Each row was made from one small tree. Brackets hold a mark, then the marks that hang from it, in alphabetical order. Every link used is in the known rows. Write each row's tree.
Known rows
(debo (vovaf (risuk (radafa biti))) (vukos gonas)): 31.9; -8.8; -6.5; 20.4; -9.3; -18.7; 18.9; -5.8; 12.0; 17.3; 17.0; 17.0; 16.4; -10.5; -1.8; -3.9; 18.5; 2.3; 4.1; -12.4; -10.1; 4.1; -1.8; -28.6
(vovaf biti): -18.6; 10.2; 5.8; -2.7; 5.5; 22.9; -1.3; -6.9; 24.8; 11.4; -24.0; 1.7; 11.7; 15.3; 8.0; 2.5; -8.2; 11.8; 27.3; -20.0; 15.0; -8.0; 4.5; -15.3
(biti (radafa (debo vukos)) (vovaf risuk)): -7.2; 18.5; 10.9; 9.3; -2.6; -21.1; 0.6; 9.0; -0.7; 20.1; 20.4; 13.6; -17.8; 4.4; -15.0; 32.7; -10.7; -22.4; 8.4; 13.8; 5.0; -14.3; -7.3; 27.7
(debo radafa): -5.9; -0.3; -4.0; -16.8; 10.5; -0.8; -6.1; -22.7; -2.5; -0.9; -3.2; 6.0; -1.4; 13.3; 12.0; -10.2; -0.6; 26.9; 17.3; -3.5; 14.2; -2.3; 3.4; 9.0
(debo (radafa biti) vukos): -13.8; -3.5; -16.3; -17.6; -0.6; -9.9; 3.1; -20.9; -4.0; 25.3; -4.0; 38.5; 9.7; 13.8; 7.2; -4.0; -0.4; 22.0; 25.2; 4.6; -4.7; 2.5; -12.6; -4.3
(radafa biti (debo vovaf (vukos gonas)) risuk): 14.6; -9.5; -9.1; -5.1; -5.5; -15.7; -0.3; 5.2; -23.9; -0.7; -13.9; 18.6; -3.2; -21.4; 4.0; -9.3; 10.2; -17.4; -33.4; 10.7; -18.9; 9.9; -7.9; -8.1
(radafa (debo (vovaf biti)) risuk): 12.5; -5.9; 6.2; -12.3; 6.7; 13.1; -1.5; 5.5; -10.2; -10.6; -18.7; 17.7; -25.9; -17.4; 1.4; -13.1; 3.3; -13.6; -36.7; 1.4; 2.3; 6.4; -6.2; -18.9
(biti (radafa (debo (vovaf risuk) (vukos gonas)))): 13.0; -0.3; 0.7; 1.3; -6.2; -16.7; 2.7; -2.7; -2.5; 0.4; 23.9; 8.5; -11.3; 5.1; -4.2; 17.2; -1.4; -5.1; -3.2; -5.7; 4.7; -11.5; -3.3; 7.9
(risuk (radafa (biti vovaf) (debo vukos))): -4.7; -0.3; 3.0; 0.9; -14.9; 1.2; -13.4; 7.6; 7.9; 7.9; -5.7; -0.3; 13.1; -8.3; -7.3; -1.9; -15.7; 5.7; 7.8; 12.5; 7.8; -12.1; -15.4; 16.4
(rida (vukos debo gonas)): -9.9; -0.5; 2.2; 0.9; 2.9; 26.1; 14.9; 8.4; 19.9; 3.9; 5.7; -39.3; 15.1; 16.8; 11.6; -8.4; 3.8; 3.6; 27.8; -6.5; -0.5; -2.4; 22.6; 0.2
(debo radafa vovaf): 20.0; -10.6; -0.9; -16.9; 10.3; -11.6; -5.4; -19.4; -4.3; -0.6; 9.0; 14.0; -5.6; 0.3; 3.0; -13.2; 15.5; 17.9; 0.6; -9.7; 3.1; 6.8; -12.0; -11.2
(risuk (radafa (debo vovaf))): 16.1; -8.9; 6.5; -2.4; -8.8; 9.8; -10.9; 0.8; 10.5; -12.8; 4.3; -10.8; 0.2; -11.4; -1.3; -15.7; -6.3; 13.2; -7.5; -3.5; 18.1; -9.8; -10.5; 2.7
(vovaf (biti radafa) risuk): -26.9; 7.1; 9.4; 0.7; 4.8; 6.1; 2.3; -4.6; 22.0; 8.3; -3.0; 29.9; 2.1; 25.6; 2.1; 17.8; -12.5; -1.2; 7.4; -16.6; 14.8; -23.7; 7.5; -11.2
(gonas vukos): -16.9; 10.3; 11.2; -2.3; -8.8; 12.5; 9.2; -6.1; 6.0; -0.1; -17.7; -14.9; 10.2; 5.0; -5.1; -2.5; -2.7; -2.6; 27.1; -2.8; 2.9; 9.6; -9.8; 21.6
(radafa (debo (vovaf risuk))): 14.2; -5.2; 6.5; -5.8; 0.6; -4.4; -1.3; -2.2; -1.0; 7.7; 0.7; -9.8; -15.5; -10.4; 3.6; -18.5; 17.5; -14.0; -29.6; -7.6; 15.8; 2.6; -14.1; -4.4
(risuk (radafa (biti vovaf) debo)): -7.1; 1.6; 7.7; -0.9; -11.1; -0.1; -21.8; 7.6; 5.8; -3.4; -7.9; -15.7; 13.7; -8.3; -3.9; -4.2; -16.7; 5.9; 2.3; 10.4; 12.9; -16.4; -11.2; 26.3
(radafa (biti vovaf) (debo (vukos gonas)) risuk): -0.4; 7.4; -4.9; 3.9; -3.4; -14.9; -1.1; 13.3; -23.9; 9.4; -21.4; 9.5; -0.4; -19.3; -3.3; 4.4; -2.0; -22.6; -14.2; 26.1; -16.6; 5.1; 0.4; 15.2
(debo (vovaf risuk)): 12.8; -0.8; 7.7; 2.5; 4.7; -15.2; 6.1; -13.9; 9.9; 5.5; 4.1; 0.2; -0.6; 0.3; 13.0; -10.9; 20.1; -0.2; -6.6; -19.4; 6.8; 3.9; -4.5; -13.2
(risuk (radafa (biti vovaf) (debo (vukos gonas)))): 3.2; 0.1; 1.0; 7.6; -15.8; -2.7; -11.9; 10.0; 7.1; 5.2; -1.8; -9.3; 17.9; -12.0; -9.5; -0.7; -13.5; 5.1; 8.5; 11.3; 5.9; -12.2; -6.9; 17.5
(radafa biti (debo vovaf) risuk): -0.7; -8.8; 2.1; -17.7; -0.6; -12.7; -12.4; 2.1; -25.1; -14.3; -22.7; 9.2; -9.1; -14.3; 10.7; -14.6; 5.3; -16.5; -43.5; 9.5; -7.6; 3.6; -13.2; 5.3
(gonas (vukos (debo (radafa biti)))): -30.3; -2.4; 0.0; -10.6; -8.4; 19.8; 1.3; -0.5; -2.7; -5.4; -8.3; -13.8; 5.5; 8.3; -13.6; -6.3; -3.4; -0.1; 9.5; 7.9; -5.7; 18.5; -18.8; 12.9

Write each row's tree
27.0; -10.0; 0.2; 6.5; -12.0; 7.0; -1.5; 3.2; 11.2; -3.9; 10.3; -3.8; 3.5; -15.0; -6.3; -11.6; -3.2; 12.9; -1.1; -2.4; 10.9; -4.5; -6.4; -6.4 => (risuk (radafa (debo vovaf (vukos gonas))))
-14.6; -0.8; 6.7; 0.9; -8.5; 18.7; 10.8; 2.8; 4.7; -3.3; -0.2; -18.0; -1.0; 0.3; -13.4; -8.1; 7.6; -11.8; -0.2; -1.6; -5.1; 22.9; -19.8; -1.0 => (gonas (vukos (debo (vovaf risuk))))
-14.8; -4.9; 1.5; -3.5; 5.9; 13.7; 8.5; 11.4; 10.5; 8.9; 9.5; -22.3; 14.5; 14.5; 0.5; -5.6; 4.4; -4.4; 17.2; 6.6; -6.4; -5.6; 16.3; 4.8 => (rida (vukos (debo (radafa (biti (vovaf risuk)))) gonas))
12.6; -3.5; -7.5; 19.4; 2.6; 12.6; 0.5; 5.3; 10.3; -13.9; 19.0; -40.7; 9.8; 3.2; -5.6; 5.1; 9.6; 7.1; 3.0; -19.6; -6.5; 10.4; 16.0; -20.9 => (vukos (debo (vovaf (biti radafa))) gonas)
-26.2; 17.8; 7.6; 4.5; -1.0; -22.3; -10.3; -5.0; 2.8; 17.5; -19.0; -13.2; 22.4; 9.2; 12.1; 5.9; 0.0; -6.0; 17.5; 2.5; 1.7; -7.1; -1.9; 29.4 => (radafa (biti (vovaf risuk)))
-3.3; -2.2; -12.0; -4.4; -5.3; -8.5; 0.9; 3.1; -22.6; 0.0; -23.3; 13.5; 0.5; -12.4; 8.9; -8.5; -0.7; -11.0; -21.2; 15.3; -10.8; 3.5; 2.7; 5.8 => (radafa biti (debo (vukos gonas)) risuk)
-4.9; -3.0; -15.5; 13.5; 6.6; -3.1; -5.8; -2.0; -6.1; -7.6; 12.3; -38.1; 13.8; 4.6; -2.9; -4.6; 9.1; 10.9; -0.6; 3.5; -5.1; 9.6; 19.9; 6.5 => (vukos (debo (radafa (biti (vovaf risuk)))) gonas)
-23.4; 2.7; 9.3; -2.7; 2.3; 8.2; -0.7; 0.7; 16.9; 10.1; -2.6; 27.6; -6.8; 18.5; -4.6; 12.4; -10.9; -10.9; -9.4; -12.0; 18.8; -23.5; -0.1; -11.7 => (vovaf (biti (radafa debo)) risuk)
31.8; -6.2; -6.2; 1.3; 0.9; -1.7; 14.8; 2.7; -16.9; -3.5; -3.5; 17.0; -21.0; -24.5; 1.5; -12.3; 10.7; -12.2; -27.5; 5.6; -7.7; 15.3; 1.1; -18.7 => (radafa (debo vovaf (vukos gonas)) risuk)
-9.5; -7.4; -0.6; 4.6; 0.9; 23.7; -0.2; 2.2; 18.2; -2.9; 9.6; -10.1; -2.4; 6.0; 0.1; -11.1; 6.0; 6.5; -12.8; -12.7; 3.7; 10.9; -6.6; -33.4 => (vukos (debo (vovaf biti (risuk radafa))))
20.0; -2.2; -10.0; 20.5; 3.2; 4.8; 3.9; -1.1; 4.1; -13.8; 17.3; -56.0; 10.1; -2.8; 3.7; -8.2; 19.1; 10.9; 0.7; -16.7; -4.7; 19.4; 17.9; -12.1 => (vukos (debo vovaf) gonas)
5.6; 1.0; 3.2; -8.1; -7.1; -10.6; -1.0; -4.6; -1.0; 0.0; 20.1; 11.2; -14.1; 8.4; -1.4; 16.8; -6.8; -0.4; 4.3; -5.2; 5.6; -10.7; -13.1; 9.1 => (biti (radafa (debo vovaf vukos)))
-1.4; -13.8; -0.3; -10.9; 6.8; 15.5; 8.6; 9.4; 3.6; -6.0; 8.9; -14.6; 9.3; 9.3; 4.4; -11.1; 9.0; 0.2; 6.6; 1.7; -13.7; 0.9; 13.4; -9.1 => (rida (vukos (debo (radafa biti risuk) vovaf) gonas))
-21.5; 10.3; 7.7; -6.8; 6.8; 16.3; -3.3; -3.1; 13.4; -9.5; -13.7; 24.5; 0.9; 20.8; 4.7; 20.4; -22.6; 10.3; 20.8; -12.6; 5.5; -16.7; 10.7; -6.2 => (vovaf (biti (radafa risuk)))
-13.4; 2.2; 2.8; 5.1; 1.0; 6.6; 6.3; 2.4; 17.6; 15.0; 2.0; 29.6; -2.2; 14.8; -8.8; 15.8; -8.3; -11.2; -4.3; -11.4; 13.2; -19.7; 5.4; -17.8 => (vovaf (biti (radafa (debo (vukos gonas)))) risuk)
-9.7; 25.4; 14.1; 6.9; 7.6; -18.3; -5.1; 2.7; -6.5; -13.4; 5.0; 7.4; -9.8; 8.8; 0.0; 38.3; -24.3; -1.1; 29.7; 12.1; -4.5; -13.4; 14.4; 39.5 => (biti (radafa risuk) vovaf)
-2.7; 19.1; 8.5; 3.7; 0.3; -13.6; -1.0; 11.4; -12.9; 1.0; 9.6; 19.0; -23.1; -2.1; -11.4; 34.2; -21.4; -14.7; 12.2; 21.8; -4.9; -8.5; -0.6; 28.6 => (biti (radafa (debo vukos) risuk) vovaf)
-5.3; 20.1; 14.2; 0.8; 4.4; -13.9; -10.0; 11.3; -14.3; -11.3; 5.1; 4.8; -22.6; -1.2; -8.4; 31.8; -21.3; -15.2; 5.6; 19.7; -0.2; -13.1; 4.8; 39.1 => (biti (radafa debo risuk) vovaf)
15.0; -3.9; -8.6; 19.6; 3.0; 15.9; 1.9; 4.3; 12.2; -8.3; 11.3; -45.8; 11.9; -1.8; -3.0; -4.5; 15.0; 7.9; 1.2; -20.3; -5.2; 16.3; 15.5; -25.9 => (vukos (debo (vovaf biti)) gonas)
13.1; -4.0; -8.1; 17.8; 5.5; 12.1; 2.3; 6.2; 4.3; -21.3; 15.9; -31.9; 4.7; -0.4; -4.1; 4.6; 7.8; 7.1; -3.5; -14.3; -10.4; 12.5; 19.6; -22.8 => (vukos (debo (vovaf (biti (radafa risuk)))) gonas)
2.8; 0.8; -5.7; -8.6; 2.0; 10.1; 12.0; -0.4; -13.6; 1.7; -16.4; 24.4; -24.6; -10.9; 11.1; -12.9; -3.5; -4.9; -16.9; 12.8; 1.8; 9.2; 0.8; -6.6 => (radafa (debo vukos) risuk)
14.2; -14.6; -17.5; 5.8; 8.1; -2.5; -5.1; -2.8; -15.8; -24.7; 13.5; -24.7; 5.4; -4.8; -0.9; -9.9; 15.5; 12.7; -17.2; -0.9; -16.5; 18.1; 16.0; -11.9 => (vukos (debo (radafa biti risuk) vovaf) gonas)
8.2; -14.5; -3.6; -24.4; 10.4; -20.4; -11.3; -16.4; -20.3; -14.3; -5.0; 32.8; -3.8; -2.9; 7.6; -11.8; 9.6; 11.0; -17.2; 1.9; -13.2; 5.6; -9.5; -6.6 => (debo (radafa biti risuk) vovaf)
15.4; -3.2; -17.8; 1.7; 4.1; -5.3; 14.9; -19.6; -0.8; 17.5; 8.7; 19.8; 7.3; 5.3; 1.2; -3.1; 6.1; 26.2; 30.7; -1.2; -1.6; 5.8; 10.0; -9.3 => (debo radafa (vukos gonas))
-12.1; 7.7; -1.2; -6.0; -3.5; -10.3; -2.6; 11.2; -22.4; 14.1; -25.0; 20.9; -7.3; -15.7; 0.8; 1.3; -6.4; -22.8; -14.7; 28.0; -13.3; 5.3; -10.7; 15.3 => (radafa (biti vovaf) (debo vukos) risuk)
